Every row comes from one small tree of marks. Brackets hold a mark, then the marks that hang from it, in alphabetical order. Every link used is in the known rows. Which tree was each row made from?
Known rows:
{kuvan {ludur {sogo {bogi loma ronu} lebuz {vamono zifo}}}}: [ 20 -17  23  -2  -1  -6 -15  -7  18 -36  -5   0  14  -5  18   2   6  -6
 -42  -6 -19  -6  -3  -8  -9  -5   0  -7 -21 -10]
{kuvan {ludur {loma {bogi ronu tebi}}}}: [  8  17 -11 -22   7   4   0  -6  -5  14   5   1  -7   1   9  12  -9 -14
  -7   9   9  11 -16  -3 -12   5   7  11  -2   6]
{sogo {bogi loma ronu} lebuz ludur}: [ 14 -45  29  20  21   2  18  25  12 -46  19  -5   1  -2 -14 -19 -11  23
  -4 -23 -25  -3  22 -15  -9   9 -16 -12 -24 -20]
{zifo {ludur {sogo {bogi ribole ronu tebi} lebuz vamono}}}: [  1 -37  -3  20  -6  -7   3  -6  -3 -10  -9 -12  -1   2  -4  -3  21  19
  -2   7 -19   8 -13  13 -13   5  -6   2   1 -10]
{tilis {sogo {bogi fofo tebi} lebuz {vamono {zifo ludur}}}}: [ 13  -9   6  13 -14  -1   8  -3  11 -25 -17   0  17  -6 -15 -16  12  16
 -25 -10 -38  -5  10  19 -12   1  -1 -10 -19  -1]
{vamono zifo}: [ 12  26  -3 -12 -14   3  -2 -24  -3  -4  -1 -29  16 -25   9   4  12 -18
 -20  -4   6   0 -28 -22  22   6   4  -7 -10  47]
{kuvan {ludur {sogo lebuz}}}: [ 16  -4  16 -25 -15  -3  -2 -10  10 -29  18   2  -1 -26  31  15  -2 -43
 -31 -16   6  -2 -17   6  -4  -3  -2 -11 -20  -3]
{loma {ludur {sogo {bogi fofo ronu} lebuz vamono} zifo}}: [ -7 -19  20  11  -4   6  10  -2  14  -7   2  -9  30 -10  -1  -6  11  -7
 -14  11 -19  10  -8   4   3 -22  12  13   7  -5]
{vamono {sogo {bogi fofo kuvan ribole tebi}} {zifo ludur}}: [ -7  22 -28  -4  -2  -2 -19 -37  -7  18 -44 -24   0   2 -24 -15   6  49
   8  19   2   4  10 -21   0  32 -31 -11  24  35]
{tebi {tilis {sogo {bogi loma ronu} {ludur zifo} vamono}}}: [ 10   3   0   6 -13   4  -1  28  21 -25  -1   6  15  -4   9   4  -3 -15
  -4 -17 -21  -4  -5  12  29 -11  14 -14 -13  10]
{ludur {sogo bogi vamono} zifo}: [  3 -15  12   0 -23   0 -20 -10   8   0  11  -4  29 -17  27   8   3 -29
  -7  17  -9  39 -22   8  30 -19  -4   8  17   9]
{sino {bogi ronu {tebi tilis}}}: [  4  23 -20  -7  12   2  12  19 -13  12  -3  12 -47   9  23   0  -1  18
  21 -26 -10   0   7 -19   5 -16   8   2   2   2]
{ribole bogi}: [-11   0  -3  -3 -31   4   3  -9 -16   4  14 -20  -2 -23   5  13  -1 -11
   4   1   8 -13 -10  16  14 -28   2   7   8  21]
{fofo {bogi ronu tebi}}: [  0  37 -16   0  13   7  -8   8 -25  22  -3  12 -54  11  -4  -1   1  32
  18 -14   0   5  -1  -8   8 -16   8  16   7  -4]
{kuvan {ludur loma {sogo {bogi fofo} lebuz}}}: [  6  -2  10 -28 -16  13 -20  -6  11 -10  24   1  -1 -20  19   6 -18 -31
 -26  -8  -5  25   2  18  -4 -11 -16  -1  -6 -19]
{zifo {ludur sogo}}: [ -3   2  -7 -16 -31   1  -2 -18 -11   4   3 -26   6 -24   3   5  25 -25
  -6  18   4  25 -31  21  15  -8   6  -3  14  30]
{sogo bogi lebuz {ludur zifo}}: [ 19 -46  36   3  -2  14  10   9  20 -47  36 -21  18 -36  14  -9 -25 -14
  -2 -19 -18  18   9 -11   5   8 -32 -12 -22  10]
{sogo {bogi fofo ronu} lebuz {vamono {zifo ludur}}}: [ 13 -20   0  31   3   3   7  -5  13 -24  -8 -43  15 -12 -22 -13   4  42
 -19   0 -51 -20  24 -20 -23   5  -5  -1 -21   7]
{sogo vamono}: [  8   3  -4   2 -16 -10  28  -4  12 -15  10 -25  18 -20  12  14   6 -28
  -5  -2  -3 -33  -9   6  -6   2  13  -3 -25  17]
{kuvan ludur}: [  9  18   2 -32 -15   2   4 -13  10 -18  14  -8 -11 -27  23  15  -6 -35
 -18 -11  14 -25 -14   0  -6   3   3 -10 -21  16]
{sogo lebuz {ludur loma} vamono}: [ 26 -47  19  13  -3   1  37   7  32 -43  33 -41  48 -25   6   4 -14 -40
 -10 -15 -16 -14   8   7 -22  23 -14  -7 -55   2]
{bogi fofo loma ribole ronu {tebi {tilis sogo}}}: [-27  20 -45  19  38  -4 -17  29 -18  42 -40  61 -49  62 -28   0   6  48
  39 -33  11 -35  -7   2  21  28  19  -2   9 -62]
{ribole {bogi loma ronu}}: [-17 -10  -9  16  -2  -2 -10   1 -25  18  -3  -5  -7   9 -18   4   9  22
  16   6   3 -13  -7   5  18 -22  14  14  15  -2]
{ribole {bogi fofo kuvan {loma {ludur {sogo lebuz}}}}}: [-27 -14  12  12  -6  -2  -3   8 -17  14  -4   8   1  13 -29  -5   6  15
  10  16  12 -20  26  21  -9 -32  12   4  20 -17]
{ludur {sogo {bogi kuvan} lebuz vamono} zifo}: [ 13 -36  23  18  -5  -9 -16   0   7 -14  19   2  26 -10  19   3  -2 -20
  -2  15 -11  33   0   0   6 -10 -12   2   2  -1]
{loma {bogi kuvan ribole ronu} ludur}: [-13  24   3  14  17 -11  36   1  -9   8 -12   6   5  26 -21  -6  18  18
  -5  25  24 -11 -11 -13 -17   7  24  16  18  16]
{ribole {bogi fofo {kuvan {ludur loma}} tebi}}: [-20   2 -19  -3  -6   3 -17  -8 -19  44  -1  18 -35  16 -18  11 -19  14
  19  11  22 -23  28  14 -27 -16  -3   9  15 -17]
{tilis {sogo lebuz ludur vamono}}: [ 25 -24  24   9 -20 -10  39   4  32 -54  16  -3  41 -19   2  -2   4 -40
 -34 -26 -17 -17  -3  24  -7  14   0 -16 -49   0]
{sino bogi}: [  6  21   5 -24 -14   5  15   0  -1 -12  17 -12 -13 -20  29  -9  -1 -15
   0 -16  -2  11   4  -2  11 -13  -7  -1  -2  20]
{ludur loma sogo zifo}: [ -3  -2  -8 -17 -16  12 -41 -18 -12  39  23  -7  32 -13  20  11   2 -54
  10  23  17  79 -48  15  53  -6  -7  20  26  13]
{bogi fofo {kuvan ludur} loma {tebi tilis}}: [-12  24 -25 -10  32  -6 -15  31 -10  29 -22  47 -57  35 -12  10 -15  21
  38  -8  22 -53  37  -7 -26   8  19 -24   0 -31]

Write each row's tree:
[ 19 -28  21  16  -8  -6  30  14  18 -53  23 -27  16 -30  14  -1  -9  -4
  -9 -14 -34 -26  19   4 -23  -8  -8  -8 -35   0] | {sogo bogi lebuz vamono}
[ 13  20  -4  -2   1  -5  -2 -20   4 -16 -11 -30  17 -24 -10 -11 -10  23
  -9   0 -15   4  26 -31   1  15 -30 -16  -2  35] | {vamono {sogo {bogi fofo kuvan} lebuz} zifo}
[ -5  40 -13  11  12   0 -21   2 -18  18   3  14 -48  24 -12  -4  -3  31
  14  -9  23  -3   6 -11   7   4  -6  16   6  -6] | {fofo {bogi kuvan ribole ronu}}
[-10   8  17 -12   1   3  19  -1 -15  17 -14  10  27   1  12   1  20 -16
   0  33  12  41 -37   3  14 -21  27  17  38  24] | {loma {bogi tebi} {ludur sogo zifo}}
[-26   9 -21  11  -1  -4 -16  24 -28  37 -19  38 -34  31 -25   6  -4  28
  35   0  12 -30  28  23   1 -26  18  -5  22 -21] | {ribole {bogi fofo kuvan loma {tebi {tilis sogo}}}}
[-36  17 -37  28  56  -9  -2  31 -18  52 -44  55 -55  75 -44  -5   9  63
  49  -7  29 -59  19 -17 -18  22  28  -1  15 -53] | {bogi fofo kuvan {loma ludur} ribole ronu {tebi tilis}}
[ -7  -2  25   0  -4   5  28   4   8  -6  -3 -14  53 -13   6   0   9 -19
 -13  27 -10  20 -10   7   4 -16  23  14  17  13] | {loma {bogi fofo} {ludur {sogo lebuz vamono} zifo}}
[  4 -43  31  15  23   8  -6  23  13 -22  20   7   5   2 -20 -22 -29  17
  19  -6  -8   5  47 -14  -9  18 -28 -16  -8 -20] | {sogo {bogi fofo kuvan loma} lebuz {ludur zifo}}
[ -6  19  19 -15  -6  10  29  -2  -5  -2   1 -24  39 -22   9  -2  11 -22
  -1  30   9  21 -30  -3  16 -14  25  14  21  50] | {loma bogi {ludur zifo}}
[ -5  30 -12 -17  -1  -4  -1  -8   5  16   9  16 -32   0 -11   9 -17 -10
  -2   0  24 -36  29  -6 -28  10   2 -11  -6  -5] | {bogi fofo {kuvan ludur}}
[  6  12   0 -36 -23   6 -20 -18   6   3  18  -1   7 -18  26  16  -3 -54
 -26   2  16  25 -27  19   8  -7  -3   2  -3   2] | {kuvan {ludur loma sogo}}
[ -8  -1  18  -1 -17  -1  16 -14  12 -13 -21  -2  23   1   9  -5  26  -6
 -31   6   0  -7 -23   9  -3 -16  11   3   5   6] | {loma {ludur {sogo {bogi ribole tebi} {vamono zifo}}}}
[-10  12 -17  -5   2  12 -35  -9 -20  59  12   2  29   8   0   8  -3 -21
  10  35   7  90 -34   3  47  -4   3  34  47   3] | {ludur {loma {bogi fofo ronu}} sogo zifo}
[-12  -2  -6  -4  -2  15  10  20  15  -7   0  18 -36   5   3   1 -30  17
  13 -39   3 -28  22   0  -3  14 -22 -18  -3 -26] | {sogo {bogi fofo ribole {tebi tilis}} ludur}
[ 26 -10  12   4   9  -8  12 -18  12 -31 -14 -21  20 -15  -6 -14 -10  21
 -11  -6 -11   6  23 -36 -12  27 -37 -24 -15  34] | {vamono {sogo {bogi kuvan tebi} lebuz ludur} zifo}
[ 25 -32  25  11 -15  -5  22   0  31 -44  17  -4  50 -20   6  -2   1 -43
 -23 -19 -16   0 -12  18   8  19  -4 -11 -41   6] | {tilis {sogo lebuz {ludur zifo} vamono}}
[ -5  29 -15 -10   3   7   9   1  -4  17   7   1 -31   2   2 -11  -5  18
   4 -18 -10   4  20 -14   7  -8  -1  10   8  -7] | {sino {bogi fofo ronu}}
[-14  -2 -25  -6 -14  11 -21 -12 -19  40  -2 -11 -12   4 -20  -5  13  11
   7  25 -10  50 -12  24   5 -11  -3  14  33  -3] | {zifo {ludur loma {sogo {bogi fofo ronu tebi}}}}
[-19   3 -14  -1  -6  -2  -9  -8 -17  34  -5  23 -42  13 -16  12 -16  19
  15   4  21 -39  30   8 -30 -17   1   2  12 -16] | {ribole {bogi fofo {kuvan ludur} tebi}}
[ 14 -21  13   7 -14 -15  18   1   9 -27  17 -10  26 -20  21  13  11 -38
 -18  -8 -10   0 -14  13   0  -6   4  -4 -21  -5] | {ludur {sogo lebuz vamono}}
[ -5  21 -24   3  22  -4 -21 -13  -2  43   3  24 -35  20 -25   7 -14  13
   9   9  19 -18  18 -28 -17  17   6   6   6 -13] | {bogi fofo {kuvan {ludur zifo}} ronu}
[ 19 -18   6   4 -13  -2  -9 -13   7  -8  14 -29  52 -16  16   8  11 -42
 -25   6 -11  36 -25  10  12  -1  -5   6 -18   9] | {ludur loma {sogo lebuz {vamono zifo}}}
[-26  18 -14   5  23   3  13  10  -7  26 -18   6  -9  22 -41 -12  16  28
  10   3   1 -28   3  -6   3  -1  32   9  11 -21] | {bogi fofo {loma ludur} ronu}
[  8 -33  10   9  37 -21 -23   8  -7   9 -16  44  -8  36   2   2   5   3
  22  15  19 -10   8  -8 -24  16   6 -10  -6 -30] | {bogi {kuvan {ludur {sogo lebuz vamono} zifo}} loma tebi}
[  4 -12   0   0  25 -17  -1   1  -1 -22 -17  12 -11   9   0  -9 -12  30
  22  -7   6 -17  22 -11 -17  30 -32 -18  -7 -16] | {vamono {sogo {bogi {kuvan ludur} loma ribole tebi} lebuz}}
[ -3  13  -9  -6   5  -3 -10  14  -1  -4  -3  32 -54  14  16   9 -18  15
  13 -17  18 -31  15  -5 -21   3 -11 -16  -2 -13] | {sogo {bogi {kuvan ludur} ribole {tebi tilis}}}
[-18  35 -12   4  28  12 -15  31 -21  14 -29  20 -50  36  -4  -7  10  48
  32 -21  10 -20  -7  -2  19 -10  19  10  10 -20] | {fofo {bogi {loma ludur} ribole ronu {tebi tilis}}}
[ 14 -29  14   5 -11   1  20  -9  31 -21  16 -29  42 -22  13   9  -8 -39
  -3  -1  -1 -14 -10  -6   4  21  -5  -5 -28  23] | {sogo {ludur zifo} vamono}
[ -9  16  -9  -5  14   0 -29 -13   2  29  -3  35 -37  33   8  -9 -10  19
   2  -8  19  11  19 -20   1  15 -18  12  17 -30] | {sino {bogi fofo {kuvan {ludur sogo zifo}} ribole ronu}}
[  6 -26  -8   1 -20   7  -5   8  -3  -6   5 -32  13 -16   9   4  10 -12
   7  15 -25  30  -9  30  -5 -17  -2  -1   1  10] | {zifo {ludur loma {sogo {bogi {tebi tilis}} lebuz vamono}}}
[  4  18  -9 -21   1   6  -7 -11   1   5   9  -6   2  -1  12  12 -10 -19
 -13   5  17   8 -23  -1  -1  16  -1  12  -5   5] | {kuvan {ludur {loma {bogi ribole ronu}}}}
[  9 -20   1   6 -14  -6   5  -5  -7  -1   9 -36  39 -10  -5   1  17 -20
  -3  41  -8  42  -9  25 -13  -1   3   8   7  26] | {zifo {ludur {loma {bogi kuvan}} {sogo lebuz vamono}}}
[-16  -1  20 -13 -20  11  -5 -13   4  -1   2  -2  22 -13  15  -5  15 -24
 -11  12  12  28 -36  11  29 -18   2  10  24  12] | {loma {ludur {sogo {bogi ribole}} zifo}}
[ 13  14   4  -8  11  -5 -16 -15   8 -23 -22 -20  18 -12 -10 -15 -10  28
 -11   2 -12  -5  31 -31  -3  20 -27 -22  -6  22] | {vamono {sogo {bogi fofo {kuvan ludur} loma} lebuz} zifo}
[-13  39 -34  19  26 -13   9  22 -21  39 -23  51 -38  49 -22   7  -5  38
  22  -3  17 -12   8  -9  -6  17  18   5  23 -21] | {loma {bogi fofo kuvan ribole ronu {tebi {tilis sogo}}}}
[-14   8   6  -2  19   3   8   6  -3  -3 -13   6 -11  25   4 -24  18  26
   7 -12   6  -4  -4  -9  13   5   3  10   5 -13] | {sino {bogi {loma ludur} ribole ronu}}
